Each row comes from the steps of one path. Every step used is in the known rows, and no mark comes twice. Write the path behind each row, first mark first.
Known rows
gimam-dazo-fari: [ 11.2 -12.5 -61.0 -31.0  32.4   5.4  -6.4  -2.7  29.4  12.8 -15.7 -70.2
  46.4  -9.5  14.4  -7.2  29.0 -24.3   4.5  25.1  10.9]
rilez-pege: [  9.5   9.9 -49.7 -13.8  15.6  11.8 -37.2 -14.4 -40.7 -30.3 -21.0  37.7
  10.2 -26.4   1.5 -20.4  26.1   2.3   4.6   0.6  -3.0]
pege-rilez-guga: [  4.1 -21.2  -4.7  -1.3  -2.3  -5.4 -26.1 -15.9 -22.9  -3.2  -6.2   4.9
  21.1 -15.5  15.4 -11.1  24.7 -23.8  18.5   2.8 -20.0]
guga-rilez-bibi-fari-dazo-gimam: [ 11.4  23.8  41.6  20.0  10.9   1.8   8.6 -32.4   2.3 -36.8  -9.5  45.1
 -31.5  -9.1   8.8  -1.4  16.7   1.0  19.5  41.1   8.0]
fari-bibi-rilez-gimam-dazo: [ -2.0 -19.0 -81.9   4.5  36.5  17.7  -9.5  -1.0  12.8  18.9 -30.6 -39.9
   0.1  23.9  30.1   0.9   8.5 -35.0   5.5  40.6  71.2]
rilez-gimam-dazo-pegu: [  1.9   0.5 -48.8 -35.3   0.5  13.3  -8.7  -0.4  -5.7  19.0 -27.1 -57.9
  44.2  -1.8  11.9  13.8  38.6 -19.4  17.7  14.5  -0.8]
pege-rilez-bibi-fari: [  8.0 -11.2  -1.3   7.9  -4.5  -8.5  -8.4  -6.1  33.1 -39.6 -33.1  52.6
  -9.6  -0.8   8.0  -8.7  32.6 -28.0  18.9  15.7  -9.2]
dazo-gimam: [ 12.3   0.1  -6.1 -17.3  10.1  16.1 -26.1  -4.8 -10.9   2.0 -27.2  -4.3
  12.6 -19.8  -8.5  -7.1  22.7  15.9  20.9   2.0  -3.6]
rilez-gimam: [  8.1   2.1   6.8 -13.7 -10.6  13.9 -27.8  -5.4 -15.9  -3.0 -33.8   4.2
   4.1 -16.0   5.4  -5.4  22.5   8.7  11.1  10.5 -10.6]
dazo-fari-bibi-rilez: [  9.8 -54.4 -33.3  26.8  23.9  29.1  -1.1  -6.6  25.8  -9.5 -13.2 -19.6
  18.8  -3.0  25.7  -1.9   9.8 -10.1  -0.2  28.1  64.2]
pege-rilez-bibi-fari-dazo-gimam: [ 11.1 -22.6  22.2  13.3   3.7  -9.9  11.1 -33.1  11.6 -22.1 -26.1  52.8
 -36.5   3.0   8.7  -9.5  33.9 -18.3  30.4  19.8  22.3]
gimam-rilez-guga: [  1.0  15.2  12.3 -16.0  -7.3   1.3 -31.3 -18.4 -17.8 -10.7   2.2 -29.1
  14.2 -19.7  12.0 -10.2  10.5 -22.2  11.0  22.9  -3.3]
pege-rilez-bibi-fari-dazo: [ 12.1 -30.1  12.4  18.3  15.0 -13.6  -4.2 -29.0  16.9 -29.4 -26.9  55.6
 -11.8   3.1  14.6 -19.9  32.6 -30.0  14.7  18.3  18.1]
fari-bibi: [ 15.5 -44.8 -31.5  -2.5   8.7  22.5 -30.4 -19.0 -39.9  17.9 -27.7 -22.8
  21.8 -17.4   8.8 -21.9   5.2   3.8 -14.2   5.4  36.5]
guga-rilez-bibi-fari-dazo: [ 11.8  12.0  32.6  25.7  22.6  -2.7  -5.1 -26.5   9.7 -44.3 -10.3  45.3
  -8.0  -9.2  14.8 -12.4  16.0 -13.0   4.0  38.0   2.7]
bibi-fari-dazo-gimam-rilez-guga: [  4.6  15.3  76.2 -14.1  16.1  -7.3  10.1 -50.1 -11.3 -25.5   6.5 -10.6
 -21.2   3.8  24.1 -12.7   8.9 -21.3  20.9  31.0  29.1]
bibi-rilez-guga: [ -3.8   7.3  13.9  19.8  37.7   5.9 -33.9  -0.6  30.6 -27.7 -13.8  17.7
  27.0   2.5  17.3   9.4  15.4 -12.1  22.9  32.5   5.0]
dazo-fari-bibi-rilez-pege: [  5.3 -39.2 -68.7  22.7  21.3  29.9   4.1 -20.2 -10.7 -35.1  -2.8  18.0
  -6.9  -9.0  30.3  -3.8  15.9  -9.9  -2.4  25.2  70.1]
bibi-rilez-gimam: [  0.3   5.8  -5.6  14.4  22.1  16.8 -28.7  12.8  32.7 -28.0 -33.1  26.7
   2.1   4.2  11.3   4.9  21.5  -3.9  25.4  21.5   8.0]

Write each row's path
[  1.5  11.0 -62.5  15.7  45.9  15.9 -38.1   3.7   9.1 -57.0 -19.5  63.5
  10.4  -6.3   7.8  -7.6  26.6 -11.1  18.7   9.4  18.9] => bibi-rilez-pege
[  4.2 -11.1 -80.3 -28.5   9.9  -4.6 -14.3   2.9  -3.1  21.4 -23.4 -30.2
  10.3   2.5  15.0 -14.7  33.1 -44.4  20.7   4.5  -3.1] => pege-rilez-gimam-dazo
[  4.4 -44.6 -10.2  22.4  -5.3  31.5  13.7 -11.7  16.1  -7.8 -16.5 -16.3
 -12.2   1.8  33.9  10.7  11.4  -4.5   5.9  34.7  61.1] => dazo-fari-bibi-rilez-gimam
[  4.8  18.8 -47.4 -21.5   3.3  11.7  13.4  -2.7   9.8   2.5   7.0 -60.5
  11.9 -16.4  25.7   3.2  22.2 -25.7   9.5  33.3 -12.9] => guga-rilez-gimam-dazo-fari
[  9.3  10.8 -41.5 -16.6   7.0   8.9 -17.7 -42.9 -61.9 -23.3   4.5  23.8
 -29.2 -23.1   4.3 -28.1  20.6 -14.5  17.6   2.4  40.3] => fari-dazo-gimam-rilez-pege
[ -1.4 -28.7  -4.5  28.9  26.6  16.9 -20.3 -18.0  -5.5  -3.8 -11.9  -6.1
  16.4   5.3  29.6   4.1  -1.2 -13.7   3.2  36.4  52.0] => fari-bibi-rilez-guga
[  3.3 -23.3 -79.8  24.1  37.8  26.1 -24.8 -13.6 -29.2 -31.1 -18.7  39.9
  -5.2  -2.6  20.4 -13.8  10.3 -12.1  -1.9  16.9  65.6] => fari-bibi-rilez-pege
[ 17.6 -20.5  37.5  -3.6  52.2  -0.5 -13.9 -27.4   3.2 -26.2 -27.7  14.7
  27.2   2.5  13.4 -30.4  19.1  -6.7   1.2   9.7  15.0] => bibi-fari-dazo
[ 13.3  -7.1  -5.9 -14.6  14.1   8.8 -21.0 -27.2 -24.0   2.4  -5.8 -18.8
  -3.3 -16.9  -0.3 -26.9  15.1 -11.8  18.9   2.1  36.3] => fari-dazo-gimam-rilez
[  7.1 -14.9 -65.5 -12.4  -8.9  22.0  25.1 -20.8 -27.3  26.3   8.4 -82.4
  -2.7 -13.5  37.6  -0.2   5.5 -26.4  -9.8  39.9  32.2] => guga-rilez-gimam-dazo-fari-bibi
[  3.2  28.5 -12.7  -8.2 -35.7   8.8 -21.1  -9.9   5.8 -10.7 -21.0   8.0
 -32.1 -23.6 -10.2   5.1  22.6  -5.8  26.7  27.2  15.0] => dazo-gimam-rilez-bibi
[ -3.4 -32.6 -79.3   2.3  20.5  26.7   2.3  -0.5   7.1  17.2 -23.6 -55.1
  27.2  20.8  29.1  19.4  21.7 -33.6  12.5  29.7  66.6] => fari-bibi-rilez-gimam-dazo-pegu
[ 10.2   0.1  35.1  22.7   5.9   7.7   4.3 -28.2   1.7 -43.8  -4.6  29.5
  21.0 -12.1  14.6   6.1  29.2 -11.9  10.6  28.2  -1.5] => guga-rilez-bibi-fari-dazo-pegu
[  8.2 -42.1 -45.0  25.9  41.3  25.0 -30.2   0.1   8.2  -5.4 -27.4   0.4
  21.0   3.5  15.1 -11.1   4.5 -10.5   0.1  15.7  56.7] => fari-bibi-rilez
[  3.7  12.7 -49.9 -32.8  17.2   2.9 -19.8  -1.0   0.1  19.0 -33.9 -41.9
  15.9   0.2  11.8  -3.5  24.6 -18.5  11.4  24.0   4.4] => rilez-gimam-dazo
[ 13.9   5.3  35.1 -16.0  27.9   0.8   0.7 -32.2   2.4 -27.0  -8.5  -3.7
 -13.8   1.2   9.3 -28.4  14.5 -18.1  18.1  10.0  32.5] => bibi-fari-dazo-gimam-rilez
[ 17.0  -9.0  47.1  -9.2  42.1   3.3   1.6 -31.4   0.7 -18.3 -24.8  14.0
   1.2   3.5   7.9 -19.1  18.6   5.1  14.9  11.3  20.7] => bibi-fari-dazo-gimam
[  2.2 -30.5 -23.4  22.9  11.7  27.6 -15.6  -4.4  -2.4  -3.6 -31.2   5.1
  -9.8   8.1  23.3   1.0   5.7  -6.1   6.1  25.1  52.6] => fari-bibi-rilez-gimam
[  4.8  27.6  17.8  -5.8  -8.4  -2.6 -14.0  -9.8  38.1 -47.8 -27.3  24.4
 -19.4  -4.2   6.1  -8.0  19.0 -22.5  11.0  34.3   7.5] => gimam-rilez-bibi-fari
[  3.9  36.9  28.0 -11.1 -18.8   1.1   1.0 -15.1  33.9 -39.3 -25.4  20.9
 -44.9  -3.8  -0.6   2.8  19.8 -12.6  25.1  33.8  16.3] => dazo-gimam-rilez-bibi-fari
